What can hang from each mark
q705: q997
q393: q792
q566: q75
q493: q577 q997
q577: q735
q997: q493 q705 q792
q735: q577
q75: q792
q792: q75 q393 q997

Known rows, with every way that one mark hangs from another
q493{q997{q792}}: [-0.59  1.51  1.46  2.45  3.94 -0.93 -1.53  1.49  2.67  1.15  2.67 -0.02
  0.70 -1.83  0.31 -0.33  2.35 -1.97]
q792{q75 q393 q997{q493}}: [ 1.39 -0.45  1.59  1.73  1.87 -0.64 -5.32  4.37  4.66  3.28  2.41  3.83
  1.22 -1.59  0.60 -0.32  4.19 -0.43]
q493{q997}: [-0.71  1.15  2.97  1.20  4.04 -1.54 -1.94  1.70  4.12  1.81  2.27  1.60
 -0.04 -2.45 -0.82 -0.10  2.99 -2.95]
q792{q393 q997{q493{q577{q735}} q705}}: [ 1.49  1.12 -0.24 -0.07  4.17 -2.51 -2.45 -0.56  4.52  1.24  1.57  0.96
 -0.06 -3.10  0.87  1.44  2.89 -0.44]
q566{q75{q792}}: [-1.59  0.93  2.76  2.28  1.05 -1.28 -2.00  2.65  1.27  1.92  0.44 -0.80
  1.00  1.09  0.57 -1.62  0.30 -2.88]
q997{q493{q577{q735}} q705 q792{q393}}: [ 1.87  0.74 -2.65  2.58  5.09 -2.15 -1.02 -1.52  0.98 -0.29  1.93 -1.61
  2.46 -2.58  3.32  0.86  1.04 -0.20]
q792{q75 q393 q997{q493{q577} q705}}: [ 1.61 -0.57  0.22  0.36  4.31 -1.38 -5.33  3.57  4.55  2.74  2.92  2.83
  0.21 -2.87  1.55  1.10  4.94 -0.22]
q75{q792{q393 q997{q493 q705}}}: [ 0.68  2.12  1.98  2.19  0.99 -0.81 -3.73  1.15  3.31  1.13  1.89  0.78
  1.65 -0.12  1.03  0.29  1.71  0.31]
q393{q792{q997{q705}}}: [-0.69  1.31  2.64  1.69  3.71 -2.22 -0.64  0.55  4.57  0.93  4.82  1.85
 -1.56  0.38 -0.44 -0.85  3.88 -3.30]
q705{q997{q493 q792}}: [-0.49  0.92 -0.20  3.85  1.35 -0.11 -1.81 -0.37  0.06  0.90  2.94  0.62
  2.49 -2.30  1.96 -1.74  1.74 -2.00]
q577{q735}: [ 0.14  0.28  1.36  2.38  2.74 -2.17  0.34 -0.07  2.58  0.30  1.87  0.40
  1.50 -1.83 -0.07 -0.86  2.20 -3.74]
q75{q792}: [-0.56  1.02  2.78  3.18  1.31 -0.83 -1.52  2.01  1.89  1.04  1.26 -0.28
  2.24 -0.28 -0.25 -1.22  1.87 -3.29]
q705{q997{q493 q792{q75}}}: [ 0.07 -0.86 -0.58  3.63  1.78  0.32 -3.24  1.81 -0.41  1.60  3.93  2.12
  2.74 -2.67  2.85 -1.89  2.83 -1.77]
q705{q997{q493{q577} q792{q393}}}: [ 1.37  0.70 -0.27  2.04  2.87 -0.65 -3.85  0.98  1.22  1.83  1.26  0.53
  1.99 -3.08  1.30 -0.45  2.91 -0.64]
q393{q792{q75 q997}}: [ 0.15 -0.65  2.95  0.99  3.59 -1.24 -2.47  3.97  4.87  2.98  4.49  3.80
 -1.17  0.02 -0.81 -1.74  4.58 -3.82]
q75{q792{q393 q997{q705}}}: [ 0.15  1.71  3.70  1.58  0.85 -1.35 -3.76  2.41  3.81  0.75  1.79  0.38
  0.77  0.31 -0.68  0.17  3.54 -0.12]
q566{q75}: [-1.41  0.29  1.93  2.23  1.93 -1.98 -1.65  2.41  2.39  1.92  1.53  0.38
  0.07 -0.06  0.58 -1.37  1.79 -3.38]
q393{q792{q75 q997{q493{q577} q705}}}: [ 0.66 -0.50 -0.15  0.40  6.06 -1.58 -2.65  1.91  4.14  2.82  4.93  3.13
 -1.46 -1.69  1.84 -0.20  3.66 -3.17]
q735{q577}: [-1.90 -0.17  1.40  2.30  0.56 -0.96 -1.70  0.65  3.30  1.50  2.56  0.86
  0.95 -1.09 -1.59 -0.62  3.03 -5.70]

Rows
[ 2.54 -1.11 -3.09  2.19  5.33 -1.79 -2.45  0.66  0.42  0.36  2.80 -0.05
  2.72 -2.94  4.19  0.79  2.23  0.01]
q997{q493{q577{q735}} q705 q792{q75 q393}}
[ 0.91  1.94  1.23  0.69  2.90 -1.09 -4.28  1.53  3.91  1.98  0.88  0.23
  0.69 -1.51  0.76  1.02  2.41  0.04]
q75{q792{q393 q997{q493{q577} q705}}}
[ 0.44  1.53  1.35  2.43  4.35 -1.61 -2.69  1.09  2.47 -0.10  3.07 -0.19
  1.03 -1.31  1.29  0.83  2.87  0.53]
q493{q997{q705 q792{q393}}}
[ 1.36  1.69  0.57 -0.03  3.25 -1.88 -2.75 -0.24  3.53  1.21  0.54 -0.01
  0.77 -2.02  1.11  1.20  1.46  0.05]
q75{q792{q393 q997{q493{q577{q735}} q705}}}
[ 0.47  1.84  4.42  1.44  0.45 -0.76 -4.08  3.75  4.73  1.87  0.43  1.02
  0.88  0.29 -1.96 -0.45  3.22 -0.70]
q75{q792{q393 q997}}
[-0.09  1.20 -1.78  5.11  3.12 -0.93 -0.48 -1.12  0.27 -0.43  4.01 -1.01
  2.83 -1.22  3.87 -0.28  0.99 -1.66]
q997{q493 q705 q792}
[ 1.39 -0.98  0.00  3.21  1.54  0.05 -4.85  2.62  0.21  1.66  2.91  2.42
  3.36 -2.16  2.40 -1.49  3.23 -0.05]
q705{q997{q493 q792{q75 q393}}}
[-0.15  0.30  0.48  1.22  3.19 -0.98 -2.59  0.34  2.22  2.36  1.70  1.72
  0.90 -4.11  0.54 -0.74  2.86 -3.42]
q705{q997{q493{q577}}}
[ 1.26 -0.74  3.30  0.89  1.71 -1.05 -5.10  5.64  5.11  2.73  2.50  3.65
  0.41 -1.04 -1.12 -0.33  6.03 -0.92]
q792{q75 q393 q997}
[ 1.63 -0.83 -0.48 -0.35  6.94 -2.27 -2.97  1.83  2.13  0.71  2.72  0.53
  0.55 -3.53  1.92  1.48  3.80  0.40]
q493{q577{q735} q997{q705 q792{q75 q393}}}
[-0.48  1.87  2.61  1.31 -0.01 -0.78 -4.65  3.03  3.49  3.28 -0.35  0.81
  0.46  1.02  0.53 -0.72 -0.01  0.16]
q566{q75{q792{q393 q997{q493}}}}
[ 2.17 -0.93 -2.14  2.76  5.06 -1.06 -3.92  2.39  0.81  1.23  3.05  0.33
  2.67 -2.37  4.00  0.83  3.25  0.05]
q997{q493{q577} q705 q792{q75 q393}}
[ 0.94 -0.34  1.09  1.97  4.77 -1.19 -4.09  3.37  1.88  0.61  3.94  1.39
  1.39 -1.60  1.99  0.55  4.21  0.68]
q493{q997{q705 q792{q75 q393}}}
[ 1.36 -0.60  0.36  0.26  6.74 -1.47 -4.64  3.81  2.63  1.42  3.23  0.91
  0.37 -2.86  1.85  1.32  4.84  0.23]
q493{q577 q997{q705 q792{q75 q393}}}
[ 1.27  1.08 -1.09  4.92  2.75 -1.14 -2.06 -0.29  0.62 -0.44  3.11 -0.78
  3.29 -0.78  3.39  0.11  1.57  0.10]
q997{q493 q705 q792{q393}}
[-1.07  1.59  3.71  0.60  0.49 -1.79 -4.07  3.18  3.23  1.61  0.91  0.12
 -0.45  1.62  0.13 -0.14  2.15  0.25]
q566{q75{q792{q393 q997{q705}}}}
[ 1.78 -1.25 -0.64  1.46  3.41 -0.26 -5.29  3.18  0.88  2.42  2.14  1.93
  2.42 -3.42  2.12 -0.69  4.00 -0.37]
q705{q997{q493{q577} q792{q75 q393}}}
[-0.55  1.02  1.58 -0.11  6.60 -2.26 -2.11  1.00  3.82  1.27  2.66  0.59
 -1.03 -3.71  0.33  1.32  3.70 -2.78]
q493{q577 q997{q705}}
